Each row was made from one path, in order. Every step used is in the known rows, and no mark comes twice. Write each row's path.
Known rows:
sugupob > lerof: [ 0.71 -0.92 -0.87  0.42 -4.00  1.68  0.30 -0.12  0.23  1.54  0.07 -0.12
 -0.01  0.79 -0.21  1.41 -0.79]
duga > dudo > sugupob: [-1.85  0.25  0.97  1.95 -0.07 -0.10 -1.27  1.09  1.88  2.37  2.81 -0.36
  0.01 -0.25 -0.79 -1.01 -0.87]
segen > lerof > duga > dudo > saza: [ 0.48 -0.57 -0.24 -0.35 -1.47  0.75  0.88 -1.03  1.93  1.52  6.05 -1.75
  2.10  0.42 -1.89  0.21 -1.49]
lerof > duga: [ 0.05  0.99 -0.28 -0.98 -1.73  1.22  0.12  0.14  0.56 -0.35 -0.10 -0.50
  1.64 -0.02 -0.51  0.51 -0.69]
lerof > duga > dudo: [-0.32  1.81  1.16 -0.34 -1.00  0.76 -1.14 -0.16  1.19  0.89  1.95 -1.14
  2.27  0.15 -1.63 -0.92 -1.06]
fatuf > rova: [-0.12  0.31 -1.17  1.14 -1.73  0.47  0.21  0.09  1.70 -0.58  1.84 -0.05
 -0.43 -0.10  1.02 -0.34 -0.29]
fatuf > duga: [ 0.89  0.16  0.46 -1.43 -1.48  0.13 -2.32 -0.42 -1.55  0.44 -0.43 -0.66
  1.43 -0.64  1.50  1.04  0.28]
segen > lerof > duga > fatuf: [-1.73  0.27  0.72 -1.11 -1.78  1.32 -1.88 -1.05  1.26 -0.33  3.11 -2.58
  0.47 -0.52 -1.22  1.28 -1.59]
sugupob > segen: [ 1.79  0.64  0.89  0.81  0.73  0.00 -3.11  0.00 -1.54  0.31  1.68  1.03
  0.46  0.37 -0.18 -0.42  0.07]
sugupob > segen > lerof > duga > dudo > fatuf: [ 4.05  2.05  1.01  0.48 -0.55  1.05 -5.66  0.13 -3.24  1.18  7.50 -1.43
  0.84 -0.08 -1.24 -0.30 -3.17]
segen > lerof > duga > dudo: [ 1.16  1.31  1.32 -0.01 -1.10  0.13 -0.15 -1.04  0.70  0.63  4.30 -2.40
  1.43  0.38 -1.48  0.23 -1.97]
sugupob > segen > lerof > duga: [ 3.33  1.12  0.77  0.10 -1.24  0.54 -1.91 -0.81 -1.45 -0.29  3.87 -0.43
  1.36  0.58 -0.51  1.08 -1.55]
duga > dudo > fatuf > rova: [ 0.82  1.32 -0.83  1.53 -1.13  0.91 -3.49  1.05 -0.33  0.76  5.51 -0.99
 -0.87 -0.74  0.28 -1.88 -1.89]
lerof > duga > fatuf: [-3.29  0.90  0.66 -1.38 -1.79  1.89 -2.86 -0.16  1.58  0.00  0.81 -1.35
  1.35 -0.80 -1.40  0.15 -0.73]
segen > lerof: [ 1.45 -0.47  0.11  0.37 -0.10 -0.64  1.02 -0.88 -0.49 -0.29  2.27 -1.13
 -0.74  0.19  0.18  1.09 -0.84]
sugupob > lerof > duga > fatuf > rova: [-2.44  0.10 -1.40  0.08 -7.37  3.98 -2.33 -0.26  3.58  0.99  2.81 -1.45
  1.02 -0.11 -0.64  1.28 -1.73]
rova > duga: [-0.50  1.18 -0.43  0.28 -1.22  0.61 -0.24  0.57  1.26  0.16 -2.33 -1.51
  0.94 -0.72  1.06  1.03 -0.26]
fatuf > rova > duga > dudo > sugupob > lerof: [-1.90  0.68 -1.47  3.68 -6.87  2.62 -0.90  1.62  5.32  3.47  2.48 -1.87
  0.69 -0.23  1.07  1.08 -2.07]
segen > lerof > duga > fatuf > rova: [-1.83  0.46 -0.40  0.12 -3.45  1.79 -1.62 -0.95  2.86 -0.85  4.94 -2.54
  0.23 -0.71 -0.20  0.87 -1.74]
sugupob > lerof > duga: [ 0.82 -0.08 -1.08 -0.69 -5.84  2.81  0.40 -0.04  0.86  1.25  0.08 -0.48
  1.76  0.82 -0.79  2.00 -1.54]

Write each row's path:
[ 1.37  0.32  1.88  3.02  0.34 -0.69 -3.41  0.12  0.03  2.41  6.62 -0.43
 -0.18  0.34 -0.76 -0.28 -1.60]
duga > dudo > sugupob > segen > lerof
[ 1.69  1.40 -1.91  0.85 -6.88  3.72 -2.91  1.00  0.57  2.09  5.59 -1.44
  0.80  0.01 -0.52  0.17 -3.46]
sugupob > lerof > duga > dudo > fatuf > rova
[ 0.82  1.12  0.28  0.42  0.77  0.47 -3.55  0.89 -1.85  1.34  3.70 -0.76
 -0.52 -0.65 -0.81 -1.46 -1.73]
duga > dudo > fatuf
[-0.15 -0.83  0.41 -1.02 -1.32  0.33 -2.64 -0.79  0.38  2.57  3.17 -0.71
  2.62 -0.47  0.05 -0.36  0.44]
fatuf > duga > dudo > saza
[ 0.49  0.82  0.28  0.04 -4.99  2.35 -0.84 -0.34  1.46  2.50  2.09 -1.17
  2.24  0.98 -1.87  0.65 -1.88]
sugupob > lerof > duga > dudo
[ 2.11  0.32 -0.71 -1.75 -1.53  0.88 -4.70  0.75 -4.04  0.63  1.22 -0.85
  0.34 -1.43  1.89  1.02 -1.05]
dudo > fatuf > duga
[ 2.96  1.86  2.17  0.77 -0.45  0.19 -3.24 -1.06 -0.79  1.02  5.99 -0.99
  1.95  0.75 -1.60 -0.19 -1.84]
sugupob > segen > lerof > duga > dudo
[-1.53  0.38  1.15  0.99 -1.97  1.61 -5.00  0.28  1.13  1.17  5.60 -1.18
  0.48 -0.65 -0.98  1.26 -1.96]
dudo > sugupob > segen > lerof > duga > fatuf
[-1.13 -0.72  0.13  2.29 -4.04  1.45 -0.95  0.85  2.25  3.95  2.89 -0.49
  0.06  0.54 -1.05  0.61 -1.65]
duga > dudo > sugupob > lerof
[-4.26 -0.49 -1.80  1.33 -8.26  4.34 -2.37  1.11  5.03  2.13  3.52 -1.32
  0.55 -0.54 -0.35  1.69 -2.22]
dudo > sugupob > lerof > duga > fatuf > rova
[ 2.30  0.45  2.35  1.54 -1.19 -0.64 -5.75 -0.27 -1.42  2.89  6.26 -0.96
  1.27 -0.31  0.84  0.93 -1.29]
fatuf > duga > dudo > sugupob > segen > lerof
[-0.76 -0.67 -1.50  0.56 -6.67  3.14  0.57  1.35  2.07  2.40  0.64 -0.23
  1.25  0.38 -0.46  2.48 -2.10]
dudo > sugupob > lerof > duga
[-1.67  0.54 -0.02  2.04 -3.73  2.04 -4.70  0.43  2.74  0.64  7.41 -1.15
  0.17 -0.74 -0.04  0.90 -2.16]
dudo > sugupob > segen > lerof > duga > fatuf > rova
[-0.66  1.43 -1.62  1.45 -2.74  1.00 -0.02  0.72  2.97 -0.54 -0.43 -1.29
  0.56 -0.76  2.08  0.57 -0.45]
fatuf > rova > duga
[-1.07  1.94  1.01  1.08 -0.14  0.15 -1.54  0.26  1.88  1.26 -0.18 -2.05
  1.50 -0.55 -0.07 -0.44 -0.57]
rova > duga > dudo
[ 0.57  1.71 -2.73  1.10 -3.02  1.89 -2.37  1.80  0.48 -0.27  1.27 -1.69
 -0.53 -1.65  2.41  0.48 -1.86]
dudo > fatuf > rova > duga
[ 1.70  0.99 -0.77 -0.33 -4.91  3.24 -3.18  0.88 -1.08  2.69  3.85 -1.46
  1.27  0.14 -1.58  0.60 -3.20]
sugupob > lerof > duga > dudo > fatuf
[-4.01 -0.71 -0.68  0.21 -6.51  3.78 -2.46  0.99  3.33  2.72  1.72 -1.16
  0.79 -0.39 -1.41  2.06 -2.02]
dudo > sugupob > lerof > duga > fatuf
[ 0.20  2.24 -0.21  0.72 -0.44  1.09 -3.93  1.44 -0.63  1.48  1.56 -2.31
  0.31 -1.37  0.23 -0.50 -1.86]
rova > duga > dudo > fatuf
